Known rows, with every step that occurs
lisumet, kinipig: [-18.0  11.9  21.2   8.0  -9.4   1.8 -20.0  -2.8  21.5  -1.4   6.2  32.0
 -27.0   6.6   4.6   3.0 -10.3  17.7 -21.6   4.3 -11.9  11.1 -12.3 -13.1
   8.0   2.3 -14.4]
mavu, debot, rubisu: [-15.7  -4.9  42.3   5.6  -1.1 -17.1 -29.6   0.1  13.7  26.8  -6.6   8.0
  -7.5  -4.9   3.4   0.4 -15.5  29.6 -34.8   1.7  -2.0  25.1  -6.5  -5.0
  25.2 -10.0 -35.7]
tokidu, kinipig: [-30.4   5.9  21.3  -8.0  -7.6  -5.0 -15.7  -2.0  19.3   7.1   7.0  32.0
 -10.0   4.2   6.2  -0.5  -4.1   7.3  -4.5  11.3   3.4  29.4 -14.3  -8.3
  27.9  -2.9  -5.7]
lisumet, debot, rubisu, kinipig, mavu: [-27.0  -2.2  35.0  11.9 -15.6   6.7 -13.0  -3.2  15.9  24.0  20.4  20.7
 -11.0  15.4   8.7  15.0  -9.0  26.6   2.7 -14.8  11.9  51.4 -24.2  18.8
  27.9 -13.8 -37.0]
mavu, zarig, rubisu, debot, tokidu, kinipig: [-18.7  10.1  48.3   7.4  16.1 -25.3  -2.7  -7.3  16.0  27.0 -16.7  18.6
   1.8  -8.3  20.6  -3.3 -16.0  -0.5  -4.9  21.3  -4.9  18.1 -20.2 -13.7
  35.8  10.6 -15.6]
lisumet, kinipig, mavu, zarig, rubisu: [-36.8  29.5  18.7  10.1  -0.7   3.6 -21.1 -13.2  21.8  29.6   8.8   8.0
 -11.1  -4.9   9.2  -7.6 -24.5  16.3 -24.1   6.6 -13.0   6.4 -19.0   1.4
  12.3   4.7 -16.1]
debot, tokidu, kinipig: [-18.4   9.9  30.9   0.4  -6.1 -14.2 -11.2  -0.2  18.8  -0.1  -5.2  35.4
  -4.0  -6.5  13.7   0.7 -16.1   1.0   0.6  20.6  -2.4  33.8 -25.5 -15.8
  28.2  10.1 -12.6]
lisumet, kinipig, rubisu: [-33.5   8.7   7.6  21.2  -9.5   7.8 -14.5  -4.6  23.8  -2.3   4.8  39.4
 -27.6  18.2   1.8   6.2  -2.4   7.4 -21.7   0.6  -1.9  12.8 -21.4   2.0
  26.4  -5.6  -6.7]
mavu, zarig, rubisu, debot, tokidu: [ -4.4  10.8  53.4  19.1  16.2 -30.3  -8.2 -10.9  14.9  23.6 -19.4   8.2
 -10.3 -17.7  29.4   1.3 -17.0  11.5  -9.5   7.2 -12.0   9.3 -12.4 -10.9
  31.8  11.8 -20.8]
zarig, rubisu: [-13.1   5.0  38.8   1.1   4.5 -12.0 -20.5  -8.5  13.7   0.1   3.5  17.5
 -27.9 -21.5  12.1  -5.5 -15.0  24.4 -15.6 -10.4 -11.3  11.7  -9.4  -8.8
  23.0   1.9 -11.0]
lisumet, kinipig, mavu: [-28.6  19.9   9.5   9.5 -21.8  12.7 -21.6  -3.0  26.7  17.4  14.2  18.1
 -17.8   6.0   6.5   7.1 -11.8  14.6 -16.5   7.0  -7.4  17.4 -18.1  -0.2
   5.4  -6.9 -15.4]
mavu, kinipig, lisumet, debot: [  2.3   0.7  21.4  13.5  -1.5 -12.6  -0.5  -9.9   8.9   1.0   6.4  12.3
 -25.8  -1.2   4.7  20.1   5.1  12.0  10.5 -35.3  -1.0  16.7 -14.6  -2.4
  32.5  -5.2 -24.5]
kinipig, lisumet, debot: [ -0.1   0.3  23.2   6.9  -7.5 -19.8  -0.4  -9.1  16.9  -6.9  -0.7  27.8
 -28.5 -15.1  20.3  20.5  -2.9  20.4  11.4 -22.4   5.0  15.7 -11.4  -2.7
  30.3  -7.1 -28.8]
mavu, kinipig, lisumet, debot, tokidu: [ 15.2   6.5  31.8  21.9  -0.3 -23.2   4.4  -7.2   9.6  -4.2  -3.6  12.1
 -20.7  -9.4  13.1  23.4  -6.5   6.9  17.4 -26.7  -6.2  20.4 -25.2 -10.7
  33.3   8.4 -31.7]
kinipig, mavu, zarig: [-37.1  23.0  10.5   6.0 -11.6  -7.9 -20.8 -15.3  20.8  34.8   3.3   1.3
  -2.7  -3.1  22.1   1.5  -7.2  13.8  -9.9   3.0   2.3  25.6 -11.6   9.5
  25.8  -2.4 -12.3]
tokidu, kinipig, lisumet, debot, rubisu: [-14.0  -7.4  30.7   8.7  -2.4 -11.9   1.3  -2.0  13.8  10.6   0.4  34.4
  -3.1   3.9   4.0  17.2  -4.3  12.1  15.4  -8.6   7.7  32.3 -17.7   1.3
  39.7  -7.4 -34.7]
debot, rubisu, zarig: [ -3.4   7.4  30.6  14.8  10.2  -4.2 -37.7 -12.1  16.1  22.8   3.9  22.0
  -2.3  18.1  13.8   7.4  -1.5  27.3 -11.9 -12.0 -19.8  23.5   7.0   2.3
  37.6   5.2 -29.5]
zarig, rubisu, kinipig, lisumet: [-27.7 -10.1  44.2  -4.6   5.2 -10.0  -2.0  -4.7  21.4 -10.2  25.5  18.9
 -40.9 -27.9  -5.6  13.0 -23.8  17.3  -0.6  -4.0 -15.6   1.3 -17.0  -4.1
  18.0  12.1 -28.0]
debot, tokidu, kinipig, mavu, zarig: [-38.2  27.5  15.2   4.5  -9.9 -12.2 -10.8  -7.7  24.0  32.9  -2.7  14.7
  15.2  -1.8  21.3  -0.4 -17.6  -4.9   2.4  28.9   3.9  37.2 -28.8  -0.1
  31.8   8.4 -14.6]
tarisil, kinipig, tokidu: [ -7.6   4.8   4.1   0.3  -3.8 -16.0 -16.4  -8.2  18.4 -14.7  -6.9  19.8
 -28.9  -8.0  15.2   0.0 -14.8  12.3   1.1  -5.0  -3.5  15.2 -14.7 -25.5
  36.6   9.0 -15.5]
zarig, rubisu, kinipig, tokidu: [-32.1  -3.8  41.0  -6.1   6.4  -9.3  -5.6  -6.3  15.5 -19.1  12.0  22.3
 -40.7 -10.3   5.2  -8.1 -28.9  13.7  -5.1 -10.5 -10.1  19.9 -28.6 -14.3
  17.5  13.8 -18.0]
mavu, debot: [-18.5   1.0  29.5  -6.0  -7.0 -19.2 -25.6  -3.8  18.6  13.8  -4.7  12.5
 -21.3 -15.4  11.3   0.2 -14.2  26.6 -34.4   3.0   0.9  17.5 -10.1 -11.7
  21.5 -10.6 -22.8]
tokidu, kinipig, rubisu: [-44.3   1.0   7.4   6.7  -7.5   1.0  -9.3  -4.5  19.5   4.2   4.8  42.4
 -10.9  17.4   3.5   2.4   5.3  -4.7  -4.6   7.9  12.3  30.8 -24.6   7.1
  45.8 -10.0   0.2]
tarisil, kinipig, lisumet: [ -3.1  -2.9   6.0   3.6  -4.6 -17.2 -13.2  -7.4  24.0  -8.2   7.0  16.3
 -27.7 -26.6   4.7  20.4  -8.9  14.1   5.7  -1.1  -9.6  -4.6  -3.8 -15.1
  36.0   7.3 -27.5]

Rows
[-17.8  25.9  36.6  24.7   3.3  -8.3  -7.6  -7.7  23.4  38.9  -5.9   5.1
  -5.0  -5.3  21.7   5.0 -24.2   7.0 -14.8  17.8 -15.3   6.3 -22.4  -6.1
  15.9   6.8 -25.2] -> lisumet, kinipig, mavu, zarig, rubisu, debot, tokidu
[ -4.9   0.2  23.1  10.8  11.1  -8.3 -10.5 -11.0  17.4  17.4   8.1  41.7
   7.3  19.9  11.1  21.6   0.7  15.8  14.6 -13.2  -4.8  28.4  -4.5   3.1
  53.1  -2.4 -41.9] -> tokidu, kinipig, lisumet, debot, rubisu, zarig
[ -8.6  -2.3  29.9  36.3   2.2  -8.5  -3.1  -4.1  12.8  15.5  -8.4  11.2
 -18.6  18.8   7.7  18.1  12.8  -9.6  -0.9 -10.1  -2.2  24.4 -25.0   2.3
  45.2  -5.5 -10.1] -> mavu, kinipig, rubisu, debot, tokidu
[  9.3   9.8  36.2  13.8  -7.4 -23.2  -8.9  -6.5  13.0  -6.9 -15.4  32.8
 -18.0  -9.8  33.7   7.7 -11.3  22.0   3.1 -12.0   4.6  35.8 -23.4 -11.4
  32.7   2.5 -25.0] -> lisumet, debot, tokidu
[-53.4  13.5  18.7  -2.2 -11.1  -1.5 -16.6 -11.9  24.9  30.2  21.1   6.8
  -9.4   4.7  10.4   4.5 -13.9  11.9  -8.1   8.8   2.3  30.9 -19.4  13.9
  21.0   4.4 -20.1] -> rubisu, kinipig, mavu, zarig
[-11.2  16.5   9.9  19.5   5.2  -8.8  -9.4 -13.3  19.4   0.3  -6.1  58.2
   1.2  26.3  29.8  10.2   1.9   4.4  11.7  -4.6   8.1  40.5 -27.2   2.6
  70.0  -1.6 -19.9] -> lisumet, debot, tokidu, kinipig, rubisu, zarig
[-20.6  18.7  22.7   7.9 -20.2  -5.9 -20.6   3.2  26.6  24.5  -0.6  11.9
  -9.1 -13.4  12.0   6.5 -33.2  16.8 -32.7  25.3  -6.8  18.3 -29.6 -13.2
   7.7  -3.2 -34.7] -> lisumet, kinipig, mavu, debot, tokidu
[-33.7  -3.6  29.0  -6.0  -5.5  -9.5  -6.3  -3.5  20.2 -15.9   8.9  26.4
 -36.1   6.0   7.8   1.1 -18.5  10.3  -0.3  -5.6  -2.2  29.9 -25.4 -12.7
  16.2   9.9 -16.8] -> rubisu, kinipig, tokidu
[-23.6   7.5  29.5   8.1 -15.5  -5.5  -2.5   2.5  26.0  32.0  -2.5  17.9
   5.1   4.4  20.1  16.1  -3.3  -6.6   9.6  25.9   5.9  35.7 -25.5  -1.8
  28.8 -11.0 -15.6] -> rubisu, debot, tokidu, kinipig, mavu
[-39.7   6.0  43.0  -4.6  13.7 -14.2 -14.6 -12.6  15.7  10.4  13.8  16.0
 -24.4 -10.4   3.7  -8.3 -24.0  21.6 -17.2   0.5 -10.2  14.9 -16.2  -2.5
  23.4  15.3 -18.7] -> mavu, zarig, rubisu, kinipig
[  4.2   1.1  44.6  17.4  -4.1 -21.0  -8.4  -1.6  21.4  10.8 -13.7  18.4
 -18.1  -4.6  25.4  14.5  -3.5   8.9  -2.1   7.4  -5.4  21.2 -11.2 -12.1
  24.9  -0.2 -20.0] -> rubisu, debot, tokidu
[-12.2   0.3  39.2   6.5  -4.4 -17.6  -2.2   1.9  21.7  15.0 -11.2  29.7
  -3.9   4.3  16.9  12.0  -2.5  -3.5   4.6  22.5   1.7  29.3 -19.9 -14.9
  30.3  -1.1 -15.0] -> rubisu, debot, tokidu, kinipig
[-15.4 -10.3  45.1  -0.2   5.5 -14.3   5.4  -8.5  16.5 -14.5  19.0  30.1
 -40.2 -24.6   4.5  15.4 -19.3  24.6   7.3 -22.1  -2.9  11.7 -22.1  -1.5
  27.7   1.9 -36.2] -> zarig, rubisu, kinipig, lisumet, debot
[-17.7 -10.3  32.4   1.4  -6.7 -12.7   5.3  -6.2  20.9 -10.9  16.7  33.6
 -36.3  -9.3   7.3  25.0  -8.9  19.5  12.4 -16.3   6.3  20.6 -19.2   0.6
  26.7  -1.2 -35.8] -> rubisu, kinipig, lisumet, debot
[ 20.8   0.6  10.1  19.0  12.2 -14.3 -21.5 -16.5  17.0   8.3   4.4  26.2
  -8.4   3.3  15.5  27.8  -1.8  30.8  12.2 -26.2 -12.3   9.8   5.9  -4.0
  61.5   3.2 -51.9] -> tarisil, kinipig, lisumet, debot, rubisu, zarig
[ -7.7  10.9  30.5   3.6  -7.3 -19.7  -2.7  -3.2  14.9  -4.4 -11.1  45.8
  -4.6  -0.8  25.0   3.4 -11.2  10.5  10.1   2.0  11.1  43.6 -29.7 -13.9
  39.7   1.2 -19.5] -> lisumet, debot, tokidu, kinipig
[-27.0 -15.3  44.4   8.4  -1.5  -6.6  -6.1   1.1  21.2   5.8  21.6  20.2
 -23.5  -2.0 -10.7  22.0 -15.3  16.8   2.0  -1.6 -10.6  17.9 -13.1   4.7
  18.5  10.3 -39.5] -> debot, rubisu, kinipig, lisumet
[-22.7  13.8  10.2  14.3   6.8  -5.0 -16.9 -10.9  23.3   6.0   1.1  47.6
   2.5  22.5  17.5   7.7  -2.3  -4.7   2.1  12.4  -4.8  30.8 -22.0   1.0
  59.1   7.7 -13.2] -> debot, tokidu, kinipig, rubisu, zarig
[-31.2  18.0  21.0   1.3 -18.9  -4.3 -11.0   1.6  23.3  17.4   3.1  21.3
   6.0  -5.8  16.6   5.9 -16.2  -1.8   7.0  23.9   4.2  40.0 -31.4  -2.6
  26.9   1.6 -12.6] -> debot, tokidu, kinipig, mavu
[ -1.3  -2.9  13.4  28.2  -1.2 -16.2  -7.8  -4.9  24.2   2.6 -14.3  24.2
 -23.0  -0.8  18.3  21.0   3.5   0.4   2.7   7.9   4.8  11.8 -15.7  -6.5
  57.4  -2.5 -19.8] -> tarisil, kinipig, rubisu, debot, tokidu
[-34.3   4.6  51.1  -4.4  -5.8 -12.2 -16.7  -0.5  21.8  17.6  15.0   4.6
 -18.9 -33.2   6.8   1.6 -43.6  21.0 -25.1  17.2  -6.3  23.7 -36.0  -5.0
  18.2   3.3 -39.8] -> zarig, rubisu, kinipig, mavu, debot, tokidu
[-13.6   3.3  25.3  35.2  -5.7  -2.9  -1.3   1.6  26.3   6.2 -11.4  36.6
 -22.9  18.7  14.3  18.1  -1.1  -1.5 -12.4  12.1  -2.3  11.9 -25.3  -5.2
  28.4  -3.5 -17.1] -> lisumet, kinipig, rubisu, debot, tokidu
[-26.7  28.6  14.1   8.0 -11.7 -17.1  -3.5 -11.2  18.4  29.6  -9.6  25.9
  17.8   3.0  32.5   1.6 -14.6   4.8  11.1  11.5  17.8  47.9 -34.0   2.6
  41.6   0.1 -21.1] -> lisumet, debot, tokidu, kinipig, mavu, zarig
[-48.4  21.5  19.0  -5.4   0.8  -3.3 -16.1 -12.9  18.0  35.7   9.7   9.9
   5.6  -7.4   9.8 -11.5 -17.6   5.6  -7.5  13.9  -0.2  24.6 -20.6   5.7
  32.6   0.1  -7.9] -> tokidu, kinipig, mavu, zarig, rubisu
[-33.6  18.0  25.2  10.7  -7.0 -13.0  -3.6  -6.2  25.7  46.3  -8.6  12.1
  16.2   8.5  26.1  10.4  -5.9  -9.7   6.0  29.2   7.6  32.5 -23.1   1.4
  34.5  -2.1 -16.1] -> rubisu, debot, tokidu, kinipig, mavu, zarig
[-37.9  27.7  28.4   3.2   1.6 -13.1 -11.5  -9.8  18.8  29.9  -1.5  11.5
  12.2 -18.2  18.3 -10.6 -29.3   1.1  -1.7  23.5  -3.1  28.9 -31.4  -2.6
  33.6  14.0 -14.4] -> debot, tokidu, kinipig, mavu, zarig, rubisu
[-18.3  10.4  23.7   6.9  -1.1  -2.3 -41.3 -10.2  20.3  52.5   8.6   1.9
   8.8   9.7  14.4   8.7 -12.2  30.1 -29.8  -0.5 -10.3  26.7   0.1  10.0
  37.5 -14.3 -42.6] -> kinipig, mavu, debot, rubisu, zarig
[-30.1  20.5  27.2  17.0   2.3   3.1 -13.3 -11.2  24.5  43.4   3.8   5.1
 -10.0   3.4  14.6   2.8 -11.3  11.0 -21.4   7.6 -10.1   3.0 -13.2   2.8
  15.7  -5.9 -17.8] -> lisumet, kinipig, mavu, zarig, rubisu, debot
[-36.3   2.6  20.8   4.5  -5.6 -17.7  -8.6  -0.1  20.7   9.8 -10.9  34.4
  -4.2  -3.5   7.7   1.6 -16.3  -1.5 -21.4  26.5  13.6  31.1 -35.9  -6.8
  46.4  -6.9 -19.3] -> mavu, debot, tokidu, kinipig, rubisu
[-16.0  -1.4  17.4  -1.1  -6.8 -14.6   5.5  -5.0  18.7  -3.0   2.7  37.8
 -15.5  -5.7  11.6  17.7  -2.6   8.1  16.5  -5.4  11.6  23.1 -20.7  -5.3
  36.8  -8.5 -23.3] -> tokidu, kinipig, lisumet, debot
[ 20.0   4.3  15.3  14.0  -3.9 -30.5  -1.1  -8.6  19.8 -18.0  -9.8  26.3
 -23.5 -32.5  23.6  25.8 -16.1  17.8  19.9  -7.5  -0.3  10.1 -18.1 -20.5
  45.8  11.0 -41.2] -> tarisil, kinipig, lisumet, debot, tokidu
[  9.4   7.0  30.2  19.4   9.7  -8.8 -30.8 -15.6  11.2  20.1  -1.4  30.9
  -3.1  24.6  25.6  11.1   2.6  35.6  -3.3 -28.6  -6.5  35.7   1.7   4.0
  48.8  -5.1 -35.5] -> lisumet, debot, rubisu, zarig
